Each row was made from one small tree. The marks that hang from a mark follow it in brackets, in the order of their numbers. Every link used is in the known rows. Write each row's tree.
Known rows:
z732[z269[z453] z303[z248] z487]: [-44   8  31 -36   6   9   8 -10 -35  -7  21  10  14  44 -17  17  -8  13
   1  12  12 -12 -18  16  13 -36 -12 -14   0  14   8   1  35  -4  17  17
 -16  36  16]
z245[z681[z453 z630]]: [-32   0 -18 -11  -5  14  25 -11  -6  -2  10  11 -20  47 -23  22 -10  15
  -6  15   5   0  -4   9  -2 -37 -14 -12  38  14 -14 -27  24  -3  19  14
  -5  31  -5]
z487[z245[z681] z732[z269[z453]]]: [-35  10  16 -11  -7  17  38  -4   9   0  43  -1   4  49  -9  28   0  10
 -11  21  10   2 -13   8 -17 -36 -15  -2  24  22  34   5  44 -10  19  42
 -15  19  -1]
z245[z681[z248 z630 z732]]: [-28  -8 -17 -13   8  18  32 -13 -12   3  -2   9 -20  53 -23  14  -3  22
 -10   9  -1  -7   0   5 -14 -42 -14 -13   9  10 -34 -12 -12 -11  11  -1
  -8  19  11]
z681[z630 z732[z269 z303]]: [-33   2  -9 -29   6  25  33 -10 -39  13   6  16   1  39 -28  25   1  14
  -2  15   2  -9  -2  10 -11 -40 -19 -11  22  10 -18 -22  27  20   4   4
 -19  50   0]
z248[z681[z732[z269 z303]]]: [-24   1  -5 -30  14  14  34  -8 -19  11  18  22  10  46 -25  32   0   8
   0  24   8 -17  -5   0 -12 -47 -23  -5  14  16 -45 -24  65  22  14  12
 -26  30  16]
z303[z732]: [-24  -2   5 -39  -3  -4  27  -9  -7   0  16  11  -1  36  -2  29  -6  17
  -9  10   5 -13  -4   6   1 -33 -12  -8  -8   5 -21  -6  -9  19  23   5
 -13  23  33]
z487[z245]: [-28   4  16 -14   5  -2  34  -6   5  -8  19  -1  -8  40  -1  34 -13  12
  -5   8   0  -2  -7   8  -3 -27 -12  -5  29  10  -3  -7  -4   9   8  17
 -13   1  19]
z681[z630]: [-33  -4  -2 -16   5   8  34 -11 -17  -8   5   7 -14  41  -9  30  -8  14
  -8   1   2  -4  -4  19  -6 -32 -13 -12  26   1   5 -21  -9 -14   4  -3
  -3  15  15]
z269[z453]: [-35   1  13 -13   0   2  20  -8 -12 -11  17  14   2  44  -7  29 -13   9
  -7   6   8 -14 -10   6   0 -36 -10  -8   8   8   8  -2   7 -11  12   8
 -14  12  20]
z453[z681[z248 z630]]: [-31  -8  -5  -7  16   3  41 -13 -21 -11   0   6 -18  44  -5  22   1  11
  -9  -7   0  -1   1  16  -3 -37 -11 -23   8  -5   0 -23 -34 -34  -7 -12
  -5   6  26]
z681[z732]: [-27  -2  -1 -14   2   3  22 -12 -10  -1  13   9  -7  45 -18  30 -12  16
  -2  13  -1 -19  -2  -4 -17 -34 -15  -8  13   2 -32  -8   2  36  14  -3
 -19  13  11]
z245[z681[z630 z732]]: [-28  -5 -16 -14   0  18  28 -15 -10   4   4   9 -20  48 -27  24  -1  20
  -8  10  -1  -9   0   6 -21 -39 -18  -9  26   6 -25 -17  14   6  16   2
 -14  29   8]
z269[z453[z681[z248 z732]]]: [-32  -4   4   1  11   2  24 -14 -15  -9  12  17  -3  48 -12  22  -5  10
  -6   2   1 -14   0  -6 -11 -44 -11 -20 -11  -1 -19   3 -13  -1   3  -9
 -27   8  28]
z303[z732[z269 z487]]: [-28  -2  17 -42 -12   3  27  -8  -3   3  35  10  14  42   2  27   5  18
  -1  17  13 -20  -8   1  -1 -32 -14 -10  -5   5  -8  -8   2  22  30  16
 -15  26  28]
z303[z248 z732[z487]]: [-27  -4  25 -46  -3 -11  12 -17  -7  -9  23   3  -3  40  -3  21 -10  22
  -2   9   2 -13 -10  12   8 -28 -12 -15  -8  -4 -26   3 -11  25  31  -2
 -11  21  36]
z453[z681[z630 z732]]: [-28  -7  -9  -5   6   8  35 -20 -20  -4   8   9 -16  40 -20  31   1  12
  -4   1  -5  -7   3   8 -20 -36 -19 -20  27 -12 -15 -23   3  13   1 -19
 -20  23  21]
z681[z245 z248 z630]: [-32  -7  -9 -19  -2  19  28 -10 -15 -13  -4   8 -18  37 -19  27  -2  18
  -6 -10   0   5 -11  13  -1 -32 -12 -17  31  -7  15 -27 -38 -26   0 -14
  -4   0  28]
z487[z732[z303[z248]]]: [-32  10  15 -32   8  -6  11  -9 -32  -3  10  -3  -6  41 -20  24 -10  16
  -4  14  -6   3 -10  22  -2 -34 -18 -14   4   3   4  -3  15  22  10   5
  -5  32  -5]
z681[z245 z248 z732]: [-27  -6  -8 -16  -5  13  17 -11  -4  -6   3  12 -12  41 -25  28  -6  21
  -2   2  -3  -9  -8 -13 -14 -34 -14 -13  14  -6 -19 -15 -24  24  10 -12
 -19  -3  24]
z732[z269[z453] z487]: [-42   0  26 -20  -8  11  20  -8  -9  -9  35  12  15  50  -4  27  -4  11
   0  13  16 -22 -13   2  -2 -33 -12 -10   8  11  22  -1  17  -8  18  19
 -17  14  15]
z248[z681[z245 z453]]: [-24  -2  -9 -16 -10   7  23 -12  10 -14  20  20  -9  38 -24  43  -9  10
   2  12   6   0 -14  -4  -5 -36 -19 -11  52  -4 -20 -37  45  12  21   4
 -21   1  25]
z453[z681[z248 z630 z732]]: [-28  -9 -11  -2  15   8  38 -17 -23  -4   2  10 -17  45 -15  22  -1  12
  -7  -1  -4  -6   4   6 -15 -40 -14 -23  11 -10 -24 -18 -26  -4  -4 -22
 -16  13  24]
z245[z681[z248 z453]]: [-31   1 -12  -7   2   4  19  -4   2  -2   7  11 -13  53 -15  13 -16  17
  -6  18   8  -8  -2  -7   2 -42  -9 -12   2  22 -32 -11   3  -4  22  22
  -5  10   0]
z248[z681[z245 z453 z630 z732]]: [-23  -7 -22 -15 -10  21  30 -21   1  -5  18  24 -16  38 -36  42  -6  13
   2  10  -3   5 -12  -1 -16 -38 -24 -14  74 -14 -38 -45  45  28  16 -16
 -29  16  18]

Write each row's tree:
[-37   1  15 -27   3   9  27 -15 -19  -2  27  20  11  38 -10  17 -14  14
  -9  11  12 -15 -12  15  17 -38  -5 -11 -22   7 -16   4  19  -2  30  11
 -14  31  43] : z303[z248 z732[z269[z453]]]
[-35  -4  -9 -11   3  22  40 -14 -20   6  17  16  -4  46 -20  28  -7  15
  -4  13   2 -15   0   6 -16 -36 -15 -11  25  -1 -18 -21  12  14  10  -2
 -13  26   9] : z681[z630 z732[z269]]
[-38  -3 -11  -8  -1  36  34 -14 -13   7  18  20  -2  50 -27  20   0  15
 -10  12  10 -13  -6   7 -16 -44 -15  -7  20  15  -9 -11  39 -16  19  13
 -19  39  12] : z245[z681[z630 z732[z269[z453]]]]
[-38  12  15 -27  -1  12  22  -1 -31   5  29  12  18  42 -14  29   2   8
  -6  20  10  -5 -14  12  -7 -39 -17  -9   6  17  35  -1  36   2   9  22
 -16  42  -9] : z487[z732[z269[z453] z303]]
[-27  -1 -17  -8   0   7  17  -9   3   5   9  14 -13  55 -26  14 -16  19
  -3  26   3 -12   2 -17  -9 -44 -12 -12   9  16 -56  -9   8  26  23  12
 -16  18  -4] : z245[z681[z248 z453 z732]]
[-21 -10 -15 -21  -4  23  34 -21  -4  -8  12  18 -16  37 -31  43   2  15
  -1   1  -3   0 -12   8 -22 -38 -25 -10  61 -18 -24 -38  29   9  10 -21
 -24   7  35] : z248[z681[z245 z630 z732]]
[-31  -6 -11 -16  12  14  34  -8 -10  -3  -4   6 -20  51 -13  14  -3  19
 -12   2   5  -4  -3  14  -2 -40 -11 -12   5  15  -7 -15 -19 -40   9   7
   4  13  15] : z245[z681[z248 z630]]
[-26   2  -1 -31  13   3  15  -5 -31   6  -5  13  -1  44 -18  18  -6  17
  -3  13  -2 -11   0  -4  -5 -41 -15 -12  -8  14 -37  -2 -12  25   4  -1
 -20  26   2] : z681[z248 z732[z303]]
[-30   9  10 -11  -4  11  41  -3  15   4  37  -7  -3  49  -9  30   2  14
  -8  23   6   3  -8   5 -18 -32 -18  -3  26  21  19  -6  34   4  19  41
  -7  15  -3] : z487[z245[z681] z732[z269]]
[-36   4   3 -24  11  19  22  -4 -35   9  11  23  16  45 -20  15  -4  11
  -5  18  10 -16  -6  -3  -2 -47 -11 -10 -16  20 -21   0  11   5   5  12
 -24  35   9] : z681[z248 z732[z269[z453] z303]]
[-32   7  -9 -23   7  13  22  -3 -27  15  10  22   8  47 -25  14 -11  13
   3  30   6 -12   1 -12   1 -45 -12 -14   1  18 -49 -15  18  42   9  16
 -22  40 -11] : z681[z248 z453 z732[z269 z303]]
[-27 -10 -16  -9   0  18  30 -18 -15 -10  -1  11 -23  34 -27  29   8  16
  -4 -11  -7   5  -4   1 -17 -36 -17 -24  31 -19  -5 -29 -26   1  -3 -27
 -21   5  34] : z453[z681[z245 z248 z630 z732]]
[-29  -5 -21 -10 -10  21  22 -15 -11  -4   5  19 -18  38 -32  25 -10  19
   1   6  -5   6  -6  -5  -9 -34 -14 -20  49 -13 -26 -30 -12  26   8 -17
 -20  16   7] : z681[z245 z248 z453 z630 z732]
[-31  -5  16 -21  10   8  28 -22  -2  -5  35  12   2  53 -21  27 -11  15
   7  21   6 -22 -11   5 -12 -40 -20 -12  18  -6 -50 -17  47  22  28   2
 -21   3  30] : z303[z248[z681[z732[z269 z487]]]]
[-27  -8 -15 -12  -7  20  28 -22 -11  -9   5  11 -22  32 -31  40   8  15
  -3  -9  -7   2  -5   3 -24 -32 -22 -21  48 -21   2 -35   3  17   3 -25
 -25  18  30] : z453[z681[z245 z630 z732]]
[-29 -10  -3 -26  -1  15  22 -15  -6   0   8   3 -16  55 -19  14   3  25
  -4   9   1  -9  -4   3 -18 -39 -17 -16  18   4 -25  -8 -17   0  16  -1
 -12  16   7] : z245[z681[z248 z630 z732[z487]]]
[-40   5  15  -7  -5  11  30  -5 -15  -2  38  10  13  48  -7  31  -6   8
  -6  17   9 -10 -11  10 -15 -36 -13 -10   7   7  35   0  24  -5  15  19
 -13  18   1] : z487[z732[z269[z453]]]
[-22  13  11 -36  -2   2  23   0  -4   5  18  -9  -8  42 -14  29   5  15
  -9  21  -1  14  -9  11 -14 -34 -22  -3  27  27  17  -1  34  14   9  34
 -13  35 -14] : z487[z245[z681] z732[z303]]
[-27  -5  -4  -9  12  13  43 -12  -1   4  28  21   4  50 -18  35  -7   9
   1  22   8 -22  -4  -5 -18 -44 -20  -6  15   4 -47 -24  49  17  19   8
 -21   7  26] : z248[z681[z732[z269]]]
[-25  -2  18 -26  -6   6  32 -17   0  -5  26  -4 -11  43 -10  34  -3  18
   0  10  -6   2  -7  10 -22 -26 -20 -10  59  -8 -10  -9 -11  31   5  -3
 -26  17   8] : z681[z630 z732[z487[z245]]]
[-37  11  13 -26  10   5  21  -7 -32   4  19   2   3  43 -21  23  -6  15
  -2  21   0  -1 -10  21  -2 -36 -16 -13   3  11   9  -8  30  14  12  15
  -5  37  -2] : z487[z732[z269 z303[z248]]]
[-27  -4 -11 -12   6   6  40 -15  -6  -6  21  20 -11  45 -15  34 -13   7
  -2  15   5   1  -7  15  -3 -40 -18 -13  48   1 -31 -36  34  -7  13   1
 -13  16  12] : z248[z681[z453 z630]]
[-34   1   1 -18 -28  18  11 -14   5  -1  35  16   2  42 -32  34  -5  19
  12  22   5 -12 -11 -24 -18 -29 -19 -15  53  -7 -11 -29  33  61  26   8
 -31  18   1] : z681[z245 z453 z732[z269 z487]]
[-33   5  27 -43   6  -7   1 -11 -27 -10   9   0  -4  42 -15  20 -10  19
   2   9   1  -7 -11  15   8 -31 -16 -15   5   8  -8  -4  10  18  15   4
 -11  26  12] : z732[z303[z248] z487]
[-25  -2 -17 -34  12  19  21  -9 -29  10 -12  11 -15  47 -29  11   4  20
  -9  10   0  -1  -2   9  -9 -46 -17 -12   5  19 -33 -11   3  -4   5   3
 -12  43   1] : z245[z681[z248 z630 z732[z303]]]
[-22  -4  15 -44  -2 -13  18 -21   5  -9  38  15  -1  44  -7  27 -16  16
   3  22   6  -7 -13  10  10 -38 -16 -16  16  -6 -61 -14  34  32  39   3
 -22  17  34] : z303[z248[z681[z453]] z732[z487]]
[-21  -8  22 -50   5 -12  24 -20   3 -11  32   9  -1  43  -3  28  -8  17
  -1  11   5 -11 -14  17   6 -37 -17 -13   1  -8 -46  -9  20  13  34  -4
 -17   8  49] : z303[z248[z681] z732[z487]]
[-34  -4   6 -12 -11  10  16 -14  -6 -21  14  14  -7  32 -19  39   3   8
  -6 -13   5  -2 -13   0  -8 -33 -15 -17  24  -4  35 -18  12 -12   9  -4
 -25   5  40] : z269[z453[z681[z245]]]
[-35   8  23   1   1   4  45  -9   1  -7  46   1   7  43  -1  38   5   2
  -8  11   5   5  -9   9 -15 -33 -16 -13  24   5  43   0  28  -4   4  25
 -25  13  10] : z487[z245 z732[z269[z453[z681]]]]
[-26  -3 -15 -37   0  25  20 -10 -35   2 -11  13 -13  33 -33  25   4  21
  -4  -3  -6   8  -9   7  -8 -37 -19 -16  31  -2 -12 -24 -19  11  -4 -18
 -20  30  14] : z681[z245 z248 z630 z732[z303]]
[-24   2  28 -43 -10   1  37  -7   9   1  44   2  11  38   6  29   4  17
  -2  17  11  -7 -10   5   0 -27 -14  -7  16   7  -8  -2   3  26  24  27
 -20  19  28] : z303[z732[z269 z487[z245]]]
[-31  -2   9 -20   0   7  37 -12 -13  -1  32  22  12  35  -2  28   7   7
 -10   5  15 -15  -5   2   2 -41 -10 -15 -20   8   0  -7  23  -7  19  11
 -25  33  45] : z303[z732[z269[z453[z681]]]]
[-26  -1  21 -29   1  -2  24  -5  15  -9  19 -10 -11  53  -2  18  -4  20
  -5  11   6  -1 -10   1  -4 -32 -13  -8  13  20  -6   2 -18  -9  15  28
  -9  -7  13] : z732[z487[z245[z681[z248]]]]
[-23   1  35 -46  -1 -12  22 -16   5 -10  31  -5  -4  35   2  25 -11  22
  -3   9  -2   1 -12  15   8 -24 -12 -11  12  -3 -24   6 -12  29  27   9
 -18  15  38] : z303[z248 z732[z487[z245]]]
